Every row comes from one small tree of marks. The marks that hang from a mark follow it in brackets, in the order of their numbers. Every link used is in the known rows. Which tree was each row made from?
Known rows:
q198{q638{q168{q415 q600{q195}}}}: [ 2.684  1.418  2.499  0.696 -1.721  0.530 -1.042  0.372 -0.914 -1.413
 -0.263  0.573  3.957  0.414 -1.861 -2.291 -0.363  1.454  3.022 -0.682
 -0.701 -1.576]
q108{q638{q168{q322 q415 q600}}}: [ 1.590  1.708  3.712  0.076 -2.647  1.158 -2.553  0.352 -1.610 -1.954
 -0.391 -1.167  4.934  0.537 -0.528  0.181  0.535 -2.093  3.215 -0.661
 -0.292 -1.418]
q198{q638{q108 q168{q415}}}: [ 2.893  2.145  0.667  0.591 -1.812  1.433 -0.495  0.179 -0.847 -1.311
  1.214  0.371  5.576  0.802 -1.660 -1.378 -0.877  1.006  3.255  0.076
 -0.351 -1.676]
q198{q638}: [ 1.985  1.674  0.087  0.059 -1.717  1.811  0.747  1.021 -0.599 -1.094
  0.246  1.057  3.660  0.652 -2.362 -1.724 -0.997  1.158  2.041 -0.481
 -0.122 -1.091]
q168{q322 q415 q600 q608 q638}: [ 4.375  1.023  5.988 -0.021 -3.602  0.979 -3.320 -0.706 -3.216 -3.279
 -4.294 -0.415  3.149 -0.766 -0.215 -0.900 -0.089 -1.179  2.875  0.399
 -3.240 -3.554]
q638{q168{q322 q415 q600{q195}}}: [ 2.500  1.371  4.720  0.969 -2.762  0.108 -2.239 -0.535 -2.347 -2.056
 -1.040 -1.007  3.507  0.283  0.422 -0.978  0.318 -0.134  2.808 -0.525
 -0.397 -1.058]
q168{q415}: [ 3.136  1.297  1.606 -0.085 -2.553  1.361 -1.320  0.236 -1.742 -1.683
 -1.033 -0.093  3.779  0.289 -0.776 -0.451 -0.298 -0.606  2.114 -0.274
 -0.958 -0.498]
q600{q168{q638}}: [ 3.388  1.334  0.134  0.103 -2.155  0.482  0.183 -0.103 -2.611 -0.781
 -0.382 -1.567  1.344  0.342 -1.814 -3.155 -0.708 -1.605  1.820  0.089
 -0.010  0.351]
q608{q168}: [ 2.299  1.252  0.677 -0.520 -1.849  1.128  0.147  0.379 -2.323 -1.542
  0.211 -0.026  4.922  0.305  0.401 -2.193 -0.221 -0.830  2.064 -1.320
  0.382  0.397]
q108{q638{q168}}: [ 1.326  1.547  1.155 -0.210 -1.991  1.500 -0.511  0.960 -1.127 -1.280
  1.418 -1.193  4.654  0.974 -1.354 -1.094  0.199 -2.333  2.936 -0.602
  0.851 -0.075]
q608{q168{q600 q638}}: [ 2.582  0.737  1.644 -0.406 -1.960  0.954 -0.529  0.144 -3.362 -2.199
 -1.155 -0.111  4.579 -0.230  0.313 -3.270 -0.296 -1.525  2.984 -1.457
 -0.809 -0.990]
q638{q108 q168{q322 q415}}: [ 2.772  2.270  2.423  0.895 -2.872  1.205 -1.566 -0.769 -2.244 -1.889
  0.838 -1.180  5.500  0.705  0.689  0.119 -0.305 -0.701  3.123  0.501
  0.047 -1.155]
q600{q168 q195}: [ 2.939  2.240  0.382  0.653 -2.081 -1.173  0.132 -1.020 -1.778 -0.360
  0.470 -1.306 -0.194  0.711 -1.233 -3.156 -0.191  0.019  0.602 -0.111
  0.923  1.622]
q168{q600{q195} q608}: [ 3.104  1.463  3.621  0.372 -2.715  0.203 -1.422 -0.604 -1.907 -2.681
 -1.608 -0.040  1.490  0.208 -0.204 -2.825  0.264  0.546  2.119 -0.564
 -0.939 -0.956]
q638{q108 q168{q322 q415 q608}}: [ 3.852  2.177  3.718  0.660 -3.123  1.208 -2.153 -0.935 -2.164 -2.426
  0.070 -1.289  5.402  0.452  0.691 -0.215 -0.080 -0.445  3.200  0.821
 -0.591 -1.701]
q195{q600{q168{q322 q415}}}: [ 4.298  1.043  2.204 -0.466 -2.543  0.785 -1.541  0.015 -2.316 -1.147
 -1.103 -0.796  2.402  0.884 -0.299 -0.979  0.131 -0.002  1.879 -0.437
 -0.547  0.592]
q195{q600{q168{q415}}}: [ 4.569  0.773  1.235 -0.653 -2.193  0.869 -1.265  0.265 -2.096 -1.044
 -0.752 -0.710  2.407  1.002 -0.756 -1.836  0.093 -0.049  2.173 -0.722
 -0.576  0.996]
q198{q638{q168}}: [ 2.134  1.290  0.820  0.369 -1.515  1.792  0.646  1.205 -0.692 -0.991
  0.973  0.325  4.552  0.775 -2.244 -2.232 -0.798  0.912  2.866 -0.484
  0.419 -0.955]
q195{q600{q168}}: [ 3.823  0.797  0.499 -0.495 -2.051  1.134 -0.214  0.530 -2.121 -0.951
  0.028 -0.763  2.035  1.197 -0.748 -2.476  0.012 -0.010  2.112 -0.820
  0.232  1.382]
q638{q108}: [ 2.029  2.383 -0.617  0.429 -2.484  1.643  0.264 -0.398 -1.767 -1.726
  1.340 -0.252  3.959  0.958 -0.097 -1.126 -0.683 -0.435  2.357  0.050
  0.347 -0.324]
q415{q168{q322 q600 q608 q638}}: [ 3.757  1.552  4.411  0.245 -3.061  0.832 -1.477 -0.684 -3.392 -3.106
 -2.624 -1.025  3.785 -0.072 -1.919 -2.558 -0.388 -0.767  3.092 -0.023
 -2.635 -2.123]
q638{q108 q168}: [ 2.250  1.887  0.330  0.828 -2.227  1.640  0.133 -0.135 -1.974 -1.638
  2.237 -1.169  5.075  1.093  0.110 -1.761 -0.441 -0.716  3.395  0.018
  1.002 -0.184]
q108{q638{q168{q322 q600 q608}}}: [ 1.720  1.616  4.093 -0.065 -2.656  1.402 -2.024  0.425 -1.541 -2.280
 -0.240 -1.275  4.458  0.574 -0.538 -0.662  0.614 -1.860  3.183 -0.473
  0.018 -1.468]
q198{q638{q168{q415 q608}}}: [ 3.701  1.270  2.593  0.135 -1.884  1.481 -0.922  0.837 -0.689 -1.569
 -0.378  0.328  4.828  0.368 -2.214 -1.868 -0.527  1.098  3.033 -0.043
 -0.888 -1.759]

Write each row's tree:
[ 2.722  2.052  3.943  1.028 -3.045  1.472 -1.760 -0.799 -2.477 -2.919
  0.112 -1.235  4.842  0.604  1.135 -1.264  0.031 -0.142  3.762  0.107
 -0.033 -1.943]	q638{q108 q168{q322 q600 q608}}
[ 3.519  1.083  2.637 -0.276 -2.146 -0.569 -1.695 -0.833 -3.275 -2.073
 -1.793  0.073  3.890 -0.537  0.299 -3.057 -0.055 -1.189  2.456 -1.130
 -1.727 -1.102]	q608{q168{q415 q600{q195} q638}}
[ 2.174  2.130 -0.055  0.703 -1.652  1.685  0.527  0.427 -0.792 -1.208
  1.984  0.290  5.206  0.983 -1.651 -2.032 -0.993  1.059  3.180 -0.045
  0.445 -1.295]	q198{q638{q108 q168}}
[ 4.134  1.604  2.652  0.053 -2.823  0.383 -0.813 -0.646 -2.812 -1.459
 -1.600 -1.787  1.172 -0.009 -1.273 -2.357 -0.447 -1.310  1.516  0.753
 -0.599 -0.679]	q600{q168{q322 q608 q638}}
[ 2.480  1.065  1.786  0.466 -2.411  0.087 -0.314 -0.492 -2.842 -2.011
 -1.263 -0.172  1.309 -0.022 -0.925 -3.511 -0.429 -0.983  2.376 -0.476
 -1.128 -1.172]	q168{q600{q195} q638}
[ 3.386  2.005  2.377  0.378 -2.843  0.201 -1.743 -0.628 -2.243 -0.973
 -1.288 -1.477  2.051  0.320 -0.653 -0.437 -0.193 -0.545  1.294  0.185
 -0.238  0.081]	q600{q168{q322 q415}}
[ 3.580  0.953  5.949  0.563 -3.109  1.256 -2.986 -0.104 -2.413 -2.792
 -2.048 -1.105  4.567  0.060  0.439 -0.799  0.427 -0.310  3.489 -0.216
 -1.123 -1.935]	q638{q168{q322 q415 q600 q608}}
[ 1.855  2.414  0.934  0.820 -2.006  1.627  0.244  0.185 -0.998 -1.265
  1.622  0.212  5.149  0.890 -1.200 -1.111 -0.971  1.081  2.864  0.176
  0.486 -1.720]	q198{q638{q108 q168{q322}}}
[ 3.794  1.136  4.825  0.256 -2.941  1.282 -2.079  0.058 -2.121 -2.192
 -1.170 -1.230  4.604  0.212 -0.071 -0.464  0.153 -0.569  2.864  0.312
 -0.648 -1.277]	q638{q168{q322 q415 q608}}
[ 1.879  1.773  3.215 -0.256 -2.538  1.438 -1.304  0.555 -1.291 -1.788
  0.457 -1.340  4.517  0.683 -0.921 -0.437  0.351 -2.095  2.677 -0.053
  0.403 -0.898]	q108{q638{q168{q322 q608}}}
[ 3.981  1.680  3.620  0.765 -2.853  1.219 -2.737 -0.767 -2.285 -2.943
 -0.329 -1.042  5.345  0.454  0.598 -1.600  0.161 -0.263  4.217  0.004
 -1.086 -1.836]	q638{q108 q168{q415 q600 q608}}
[ 4.308  1.325  1.039  0.047 -2.378  0.173 -1.140 -0.459 -2.630 -0.917
 -1.318 -1.497  1.813  0.051 -1.785 -2.350 -0.534 -1.648  1.947  0.287
 -1.031 -0.116]	q600{q168{q415 q638}}
[ 4.937  2.180  2.595  0.282 -2.580 -1.548 -1.813 -1.513 -1.748 -1.115
 -1.192 -1.241  0.189  0.245 -1.211 -2.693  0.171  0.211  0.781  0.412
 -0.758  0.661]	q600{q168{q415 q608} q195}
[ 4.551  2.512  3.809  0.467 -2.992 -1.620 -2.190 -1.831 -2.006 -1.209
 -1.647 -1.433  0.145  0.085 -0.680 -1.586  0.204  0.278  0.387  0.713
 -0.704  0.116]	q600{q168{q322 q415 q608} q195}
[ 5.162  0.453  1.425 -0.837 -2.253  0.992 -0.525  0.271 -2.573 -1.399
 -1.017 -0.932  1.741  0.721 -1.211 -3.401 -0.129 -0.629  2.370 -0.213
 -0.884  0.393]	q195{q600{q168{q608 q638}}}
[ 3.455  2.611  2.524  0.677 -2.742 -1.596 -1.545 -1.650 -2.073 -0.651
 -0.925 -1.352  0.250  0.310 -0.673 -1.308 -0.031  0.056  0.302  0.368
 -0.066  0.630]	q600{q168{q322 q415} q195}
[ 2.483  1.948  1.058 -0.270 -2.408  0.811 -0.035 -0.686 -3.355 -1.864
  0.098 -0.339  5.119 -0.040  0.815 -1.720 -0.714 -1.654  2.177 -0.255
 -0.268 -1.099]	q608{q168{q322 q638{q108}}}
[ 4.873  1.420  3.601  0.095 -3.210  0.956 -2.945 -1.111 -3.028 -3.369
 -2.736 -0.285  3.797 -0.400 -0.296 -2.057 -0.304 -1.161  3.623  0.429
 -3.257 -3.190]	q168{q415 q600 q608 q638{q108}}
[ 3.094  1.068  3.781 -0.314 -2.660  0.538 -2.186 -0.513 -3.614 -2.450
 -2.496 -0.161  5.014 -0.624  0.870 -1.460 -0.119 -1.523  2.672 -0.996
 -1.815 -2.010]	q608{q168{q322 q415 q600 q638}}
[ 3.081  1.269  1.907  0.313 -2.332  0.988 -0.538 -0.173 -3.195 -2.447
 -1.378 -0.819  3.960  0.250 -2.456 -3.333 -0.614 -1.042  3.389 -0.709
 -2.034 -1.077]	q415{q168{q600 q638}}
[ 5.181  1.635  2.166 -0.253 -3.024  1.048 -1.799 -0.972 -2.638 -2.579
 -1.631 -0.395  3.885 -0.223 -0.910 -1.694 -0.639 -1.515  2.885  1.150
 -2.643 -2.395]	q168{q415 q608 q638{q108}}
[ 3.367  2.150  2.075  0.215 -3.214  0.955 -1.475 -1.122 -3.002 -2.049
 -1.219 -0.490  4.024 -0.113 -0.250  0.092 -0.895 -1.667  2.241  1.055
 -1.835 -2.369]	q168{q322 q415 q638{q108}}
[ 3.069  1.649  1.948  0.515 -2.273 -0.214 -0.421 -0.810 -3.122 -2.203
 -1.141 -0.751  2.800  0.250 -2.475 -3.844 -0.493 -0.654  2.776 -0.567
 -1.911 -0.679]	q415{q168{q600{q195} q638}}
[ 3.554  1.217  3.431 -0.222 -3.145  1.482 -0.528 -0.155 -2.775 -2.358
 -2.039 -0.633  2.665 -0.265 -0.814 -1.474 -0.591 -1.476  1.961  0.841
 -1.394 -2.104]	q168{q322 q608 q638}
[ 3.072  1.502  4.451  0.552 -3.211 -0.442 -2.388 -1.268 -3.172 -2.339
 -3.029 -0.251  1.860 -0.506 -0.245 -1.152 -0.232 -0.965  2.028  0.078
 -2.311 -2.412]	q168{q322 q415 q600{q195} q638}
[ 5.009  0.475  1.125 -0.775 -2.202  0.764 -1.055  0.215 -2.658 -1.065
 -1.128 -0.840  2.244  0.635 -1.194 -2.531 -0.170 -0.841  2.412 -0.389
 -1.184  0.426]	q195{q600{q168{q415 q638}}}
[ 1.627  1.376  3.825  1.122 -2.570  0.454 -0.919 -0.211 -2.331 -1.898
 -0.091 -1.051  3.042  0.523  0.409 -1.757  0.174 -0.093  2.705 -0.643
  0.636 -0.575]	q638{q168{q322 q600{q195}}}
[ 2.566  1.975  2.101  0.699 -2.284 -0.070 -0.649 -0.711 -2.397 -2.226
 -0.699 -0.596  3.067  0.661 -1.906 -2.989 -0.141  0.357  2.467 -1.016
 -1.152  0.004]	q415{q168{q600{q195}}}
[ 2.949  2.490  1.271  0.454 -2.712  0.855 -0.043 -0.969 -3.202 -2.112
 -0.215 -1.069  4.487  0.443 -1.953 -1.769 -0.993 -1.169  2.570  0.482
 -1.503 -1.208]	q415{q168{q322 q638{q108}}}
[ 3.728  1.465  6.160  0.220 -3.616  1.146 -3.589 -0.578 -2.365 -3.273
 -3.669 -0.231  3.464 -0.255  0.490  0.199  0.353  0.073  2.543 -0.095
 -2.312 -2.673]	q168{q322 q415 q600 q608}
[ 1.862  1.405  2.795 -0.067 -2.275  1.200 -2.278  0.591 -1.398 -1.852
 -0.006 -1.050  4.968  0.614 -0.974 -0.710  0.529 -2.132  3.503 -0.923
 -0.294 -0.968]	q108{q638{q168{q415 q600}}}
[ 2.867  1.372  2.831  0.594 -1.803  0.830 -0.518  0.449 -0.853 -1.778
 -0.110  0.403  3.477  0.497 -1.837 -3.139 -0.318  1.628  2.957 -0.546
 -0.393 -1.613]	q198{q638{q168{q600{q195} q608}}}
[ 4.488  1.229  1.438 -0.098 -2.438  0.484 -0.475 -0.324 -2.556 -1.336
 -1.133 -1.600  1.206  0.119 -1.766 -3.467 -0.484 -1.401  1.914  0.453
 -0.655 -0.159]	q600{q168{q608 q638}}
[ 2.097  1.472  1.881  0.011 -1.948 -0.068 -0.660 -0.407 -2.559 -1.940
 -0.400  0.152  3.688  0.128  0.892 -2.972  0.142 -0.130  2.087 -1.752
  0.049  0.053]	q608{q168{q600{q195}}}
